Each row was made from one path, in order. Every step used is in the known rows, and no mark comes twice. Write each row's path.
In the rows, zero is written as 128.
Known rows
L > X: [148 119 119 136 136 121 143 120 138 135 127 140 129 134 137 129 138 124
 107 136 143 158 127 126 121 118 144 136 132 134 122 149 132 125 131 138
 129 135 135]
N > C > B: [131 129 149 126 119 126 121 135 136 120 161 152 135 130 149 128 135 124
 135 154 128 170 161 158 110 143 162 131 124 124 119 132 126 151 118 134
 122 114 116]
V > C > X: [144 129 144 133 132 130 140 124 131 126 145 146 126 127 144 125 115 116
 148 147 114 148 159 160 123 135 134 137 127 127 113 160 143 137 115 134
 113 168 122]
N > C > X > Y: [156 128 129 133 134 136 144 134 135 119 144 149 144 132 163 125 123 118
 139 154  95 176 170 211 121 138 142 134 120 125 104 143 143 139 147 134
 134 163 151]
Y > G > C > B > L: [131 118 154 146 125 132  99 127 105 118 131 129 140 128 157 125 130 121
 105 134 145 165 198  92 105 139 149 141 123 126 123 155 104 192 124 133
 120 158 119]
C > V: [129 123 146 136 144 131 118 121 140 137 137 122 127 125 133 120 140 120
 121 134 128 129 152 166 111 134 152 125 135 122 121 150 139 153 106 139
 132 165 129]
L > X > Y > R > G: [137 119 133 127 146 131 149 119 119 134 128 127 144 126 144 139 137 116
 118 131 108 152 153 140 117 105 153 124 144 134 107 160 151 164 125 140
 139 208 156]
G > R > X > Y > C: [155 122  92 123 146 134 148 119 114 128 109 129 138 114 176 110 118 115
 107 143 141 180 252 199 105  84 158 158 121 139 129 157 150 186  98 138
 119 195 170]
V > C: [134 122 138 133 126 127 137 120 122 123 137 143 123 124 142 114 126 118
 141 138 129 151 135 151 109 123 132 143 134 129 121 154 132 140 111 134
 110 148 113]
L > C: [139 127 127 133 138 126 117 121 110 129 136 139 123 129 146 121 153 126
 102 142 144 129 137 163 107 125 156 138 126 127 122 152 142 125 136 140
 139 141 154]
V > R > Y > C: [156 113 136 123 136 129 137 125 140 118 120 123 126 122 169 113 132 135
 114 138 131 172 186 135 110 110 122 136 118 133 120 151 136 195  81 137
 109 145 144]
G > C: [144 121 123 138 135 129 109 121 129 125 130 134 128 123 154 106 131 122
 138 134 137 146 141 130 108 120 152 143 135 126 123 150 123 155 124 131
 118 139 126]
N > R: [132 120 135 129 144 132 127 132 168 134 146 137 117 130 142 119 157 131
 117 139 121 142 137 143 116 117 115 137 129 120 123 144 140 130 122 144
 130 135 139]
V > C > B > Y > R > L: [110 108 135 136 135 133 138 127  61 121 150 141 130 121 144 128 127 129
 149 130  87 169 142 124 101 113 123 111 143 130 107 172 134 208  88 128
  79 180 118]
C > X: [147 126 135 127 144 131 136 128 139 133 144 141 126 131 143 132 131 124
 130 148 116 140 159 149 124 132 148 131 124 126 115 152 147 129 132 138
 133 163 140]
L > C > G > R > B: [137 128 136 149 149 134 109 117 134 135 128 136 130 126 159 129 131 109
 121 150 159 114 197 185 109 133 171 143 116 125 150 160 167 143  98 150
 126 175 152]
V > R > N: [136 113 121 125 147 122 135 122 156 133 120 130 122 119 143 112 136 129
 113 148 111 141 164 121 119 138 125 114 134 134 113 128 151 137 112 136
 102 168 131]
G > C > V > R > B: [141 120 160 154 148 128 108 121 155 125 113 118 145 113 142 101 116 115
 146 138 119 129 185 153 115 150 146 125 132 121 128 163 144 182  72 142
 102 164 104]
C > V > R: [132 115 143 135 150 128 111 123 165 136 128 114 125 121 135 118 122 123
 113 139 111 134 160 153 117 144 137 107 119 122 121 148 141 154  88 142
 105 173 121]
G > R: [138 119 105 125 149 130 126 119 133 135 129 134 117 123 154 123 128 121
 120 145 141 145 169 147 110 114 153 129 121 130 132 142 145 144 113 140
 112 164 145]
N > R > G > L > X: [141 103 142 124 146 128 132 115 177 127 148 145 133 135 136 126 174 122
 137 140 151 142 138 107 126 132 152 119 148 128 120 156 151 133 112 153
 134 146 161]
B > L > X: [159 115 133 141 138 126 138 119 115 126 119 144 133 131 121 135 145 126
  97 131 151 164 132 112 122 132 137 139 134 139 126 161 115 126 134 139
 130 138 144]
B > Y > C > X > L: [168 110 140 129 146 142 164 128  52 132 126 139 124 132 146 128 118 130
 140 135 106 176 156 131 111 100 141 144 128 129 119 177 140 172 135 135
 128 180 160]
Y > R > X > L: [140 123 100 125 149 139 137 127 119 136 134 129 134 119 134 135 146 119
 111 124 132 143 162 112 104  93 140 119 140 135 126 159 166 135  91 141
 120 162 161]
Y > R > B > L > X: [154 129 153 152 144 129 146 125 105 126 113 141 146 125 116 146 145 124
 107 129 141 152 159  98 117 129 130 140 141 141 126 163 133 149 112 143
 132 152 149]
V > R > L: [139 104 102 130 151 125 141 130 152 122 132 138 123 124 149 118 135 133
 123 140 122 148 122 120 112 131 109 105 121 127 117 158 145 147  95 139
  90 148 139]
L > X > Y > G > R > C: [136 107  62 139 134 131 146 114 117 131 111 128 147 125 175 123 121 104
  65 142 133 177 177 147 112 101 148 138 118 136 122 153 160 179 124 143
 119 203 164]
V > R: [137 113 122 127 144 126 125 127 157 128 127 130 121 124 143 118 127 130
 116 143 119 150 136 125 118 132 126 120 114 127 123 145 140 137 109 141
 101 148 123]
B > L: [146 118 140 133 140 133 126 124 107 121 126 142 128 125 124 128 149 129
 115 132 146 149 135 125 111 136 131 142 132 132 126 157 119 136 133 139
 128 141 145]
X > Y > G > C > V > R: [131 108 127 152 144 134 106 120 147 128 107  94 144 121 179 102  99 111
  99 133  96 159 210 166 109 130 132 119 113 119 110 151 133 203 107 137
 104 213 118]
G > C > V: [140 123 143 148 141 131  94 117 137 133 131 118 132 119 145 106 127 117
 135 130 129 131 160 161 108 134 161 127 139 120 120 156 124 171 103 132
 123 166 119]
Y > C > B > L: [150 124 171 127 123 131 126 134  91 120 129 144 130 124 138 131 136 131
 119 141 147 167 191 117 105 131 144 154 120 132 126 159 101 183 111 134
 126 146 133]
X > L > C > V > R: [146 108 129 139 152 134 110 120 123 138 124 118 128 120 132 123 135 119
  97 134 125 113 140 150 107 143 139  94 115 122 124 167 156 125  92 148
 114 176 147]
R > C > G > L: [130 105 104 133 129 139  89 120 166 121 148 141 135 121 140 120 155 110
 132 134 161 132 120 119 112 141 165 135 126 125 134 154 157 149  99 145
 107 143 153]
R > B > L > X > Y > C: [177 118 158 148 134 131 177 123  77 113  86 146 158 126 140 122 134 120
 114 133 146 185 196 151 113 120 128 179 134 145 124 176 120 175 127 141
 143 159 153]
N > R > L > C > X: [147 121 117 139 157 131 130 133 147 130 157 150 122 136 155 130 165 132
 113 150 118 120 146 167 119 132 110 111 125 117 111 172 161 126 116 144
 136 163 180]
R > C: [131 118 104 126 128 131 122 125 124 125 143 146 133 117 132 114 150 120
 115 139 138 141 105 134 109 124 150 140 135 128 124 157 152 151 114 140
 125 142 145]
X > Y: [137 113 115 128 140 135 145 124 119 125 119 133 137 125 149 114 139 121
 122 135 112 156 152 173 110 115 134 143 129 131 114 151 139 140 142 139
 127 161 137]

Which path is each row?
[146 128 149 150 147 140 132 127  64 115 108 136 154 118 133 131 157 120
 101 132 121 133 182 170 102 131 132 147 132 137 120 172 147 156 133 145
 142 181 173]
X > Y > R > B > L > C
[145 123 156 149 145 133  96 118  95 128 131 126 132 124 122 128 154 122
  92 133 146 118 155 177 107 153 158 126 132 127 124 168 126 142 118 143
 145 172 159]
B > L > C > V
[146 118 131 140 142 132 128 114 120 131 125 123 149 120 154 124 126 112
 134 127 112 152 158 132 115 104 159 125 146 133 108 165 138 184 122 132
 130 206 147]
L > X > Y > R > G > C
[165 115 118 139 145 139 129 125 117 131 131 136 134 127 149 120 123 117
 152 135 123 138 145 114 115 123 142 120 129 124 119 168 142 131 123 134
 120 161 139]
G > C > X > L
[138 116 134 140 145 132  88 111 125 126 136 127 132 126 140 117 162 118
 114 138 153 112 163 175 107 151 178 118 130 126 119 152 144 138 111 146
 133 156 162]
G > L > C > V
[150 113 113 132 142 134 131 121  88 131 128 140 126 128 139 124 154 123
 108 134 149 123 118 137 102 120 143 125 128 129 128 164 151 106 130 143
 138 141 160]
X > L > C
[114 102  99 122 136 136 118 120  75 127 144 143 137 113 142 121 135 122
 120 145 117 165 152 142 107 120 177 126 128 130 130 165 153 198 104 141
  92 178 134]
G > R > C > B > Y
[128 114 140 144 145 129 104 115 137 128 127  98 135 130 174 122 140 123
  65 137 127 138 206 176 108 137 144 105 118 123 115 153 156 189  82 146
 127 187 153]
L > C > V > R > Y > G
[141 106 124 124 143 129 131 121 156 119 126 123 132 123 153 116 143 133
 114 135 124 156 157 136 117 125 126 112 126 132 119 151 150 160  90 142
 103 140 133]
V > R > Y
[129 107 131 117 148 143 125 118 122 119 136 128 144 120 148 128 156 117
 147 132 118 135 166 137 107 121 163 120 140 133 105 152 157 171 120 145
 126 195 171]
X > Y > R > G > L
[133 124 135 141 137 131  96 123 145 136 143 132 120 131 152 129 143 117
 107 139 150 123 145 167 111 132 159 142 117 121 134 155 145 127 123 141
 132 162 148]
L > C > G
[149 117 117 135 144 133 123 125 158 127 141 129 145 118 137 119 123 113
 119 138 127 161 174 175 113 137 149  96 128 125 127 154 161 141  65 144
 104 152 139]
N > C > V > R > X > L
[143 119 105 138 146 126 152 119 122 141 108 125 139 122 147 129 139 118
  92 134  98 155 177 136 117 108 127 124 146 143  98 131 150 147 137 130
 124 200 158]
L > X > Y > R > N
[127 121 147 143 125 133 114 122 157 131 144 136 120 127 147 121 116 109
 145 134 137 143 148 158 112 130 135 146 126 123 131 157 135 144  97 135
 103 163 105]
V > C > G
[131 123 117 131 144 138 135 129 117 131 124 122 133 121 152 127 133 122
 113 131  94 150 161 155 106 103 127 132 126 131 109 144 143 155 131 135
 120 183 148]
X > Y > R
[174 123 138 125 140 138 158 132 104 135 127 141 122 131 150 132 121 123
 134 142 129 153 168 120 111 110 134 141 120 129 120 166 142 146 118 136
 136 165 158]
Y > C > X > L
[132 103 122 129 135 135 129 114 129 111 131 124 139 137 176 119 164 125
 108 133 157 161 190 117 105 124 150 132 136 135 116 140 149 177 112 145
 129 137 163]
R > Y > G > L
[139 133 152 139 133 129 112 126 144 129 153 135 131 128 143 121 130 119
 126 143 125 152 149 196 108 147 160 124 134 119 118 135 132 157 107 135
 135 141 134]
N > C > V
[151 125 181 151 142 132 121 129 139 113 127 139 149 119 122 123 127 121
 129 146 128 158 175 174 115 177 137 122 128 126 128 155 133 167  85 146
 115 143 128]
N > C > V > R > B > L
[120 115 144 141 137 135  97 126  78 130 140 123 133 120 149 121 125 128
 137 129  91 166 165 112 105 109 162 125 135 125 116 157 119 211 118 127
  95 174 115]
G > C > B > Y > R
[152 114 158 128 125 138 140 133  80 115 115 139 144 120 147 124 132 126
 117 136 126 178 208 150 103 126 135 158 118 135 117 165 106 188 126 135
 125 166 136]
X > Y > C > B > L
[148 109 136 123 150 140 124 114 110 116 142 144 150 129 155 126 162 113
 145 151 128 120 181 187 120 147 183 121 131 130 104 173 168 140 142 150
 147 200 186]
R > G > L > C > X > Y
[155 127 131 140 140 131 113 125 138 129 137 136 132 126 156 117 120 120
 146 143 121 143 164 138 122 131 152 135 129 123 115 157 134 150 129 130
 123 164 130]
G > C > X
[128 118 164 128 153 127 100 114 141 135 142 119 129 120 136 123 140 118
 113 144 125 106 156 177 114 154 173  98 128 120 120 167 160 160  87 149
 134 205 146]
L > C > V > R > G
[150 119 141 139 152 135 142 120  99 120 111 146 137 119 132 128 138 121
 128 142 156 140 190 138 109 136 146 147 132 137 142 163 142 153 107 148
 122 157 151]
G > R > B > L
[156 117 125 145 141 139 131 126 112 131 127 127 134 135 169 125 115 113
 125 137 126 149 174  97 111 118 139 127 123 123 117 162 143 153 130 135
 129 181 143]
Y > G > C > X > L
[112 116 127 123 124 133 113 138 159 129 160 149 135 119 134 119 166 124
 115 145 118 141 132 124 113 133 133 130 130 118 124 157 152 157  97 147
 116 136 127]
N > R > C > B
[135 126 121 140 152 124  94 116 151 134 134 117 138 115 140 117 137 117
  83 142 131 128 198 196 117 139 163 105 122 126 126 166 163 144  74 148
 119 181 148]
L > C > V > R > X
[120 122 155 128 117 127 129 126 122 122 147 146 130 123 141 121 124 118
 149 144 123 152 161 141 110 135 142 135 129 128 119 154 128 151  96 134
 102 142  91]
V > C > B
[149 108 141 129 150 136 125 122 150 122 127 127 148 119 163 112 109 115
 159 147  88 145 186 159 127 139 151 113 124 123 106 174 153 175 115 139
 111 218 134]
V > R > G > C > X > Y
[141 117 105 136 145 125 130 123 105 122 139 146 124 130 152 120 161 130
 112 139 147 126 122 159 103 125 136 123 133 128 117 164 146 138 120 138
 132 145 169]
R > L > C
[149 113 158 139 146 130 141 128 124 113 109 143 142 118 120 123 138 129
 124 141 135 148 159 117 119 153 121 137 124 134 134 166 139 147 104 149
 112 141 131]
V > R > B > L
[144 107 145 143 118 129 148 119  92 115 116 148 156 125 131 128 125 112
 121 132 124 181 171 148 120 140 124 139 131 141 113 175 110 148 119 136
 101 170 105]
V > C > B > L > X > Y
[145 121 105 139 142 131 146 124 125 136 113 125 139 128 147 135 130 119
  99 129 105 163 154 142 117 103 128 129 128 136 107 146 140 147 134 136
 121 179 149]
L > X > Y > R
[160 121 139 144 135 129 149 119 119 136 106 119 141 127 154 119 119 114
 103 132 121 172 191 189 113 111 144 148 129 132 112 160 124 182 115 135
 137 190 143]
L > X > Y > C > V
[146 114  98 124 145 136 151 121 117 130 131 140 137 123 131 122 150 118
 120 129 149 147 154 130 109 103 148 131 143 135 133 166 161 117 102 144
 124 141 150]
R > X > L
[144 116  83 135 155 128 124 117 103 128 134 141 118 126 165 123 145 125
 107 146 154 126 153 166 101 119 145 114 123 130 127 159 155 145 106 140
 115 169 180]
G > R > L > C
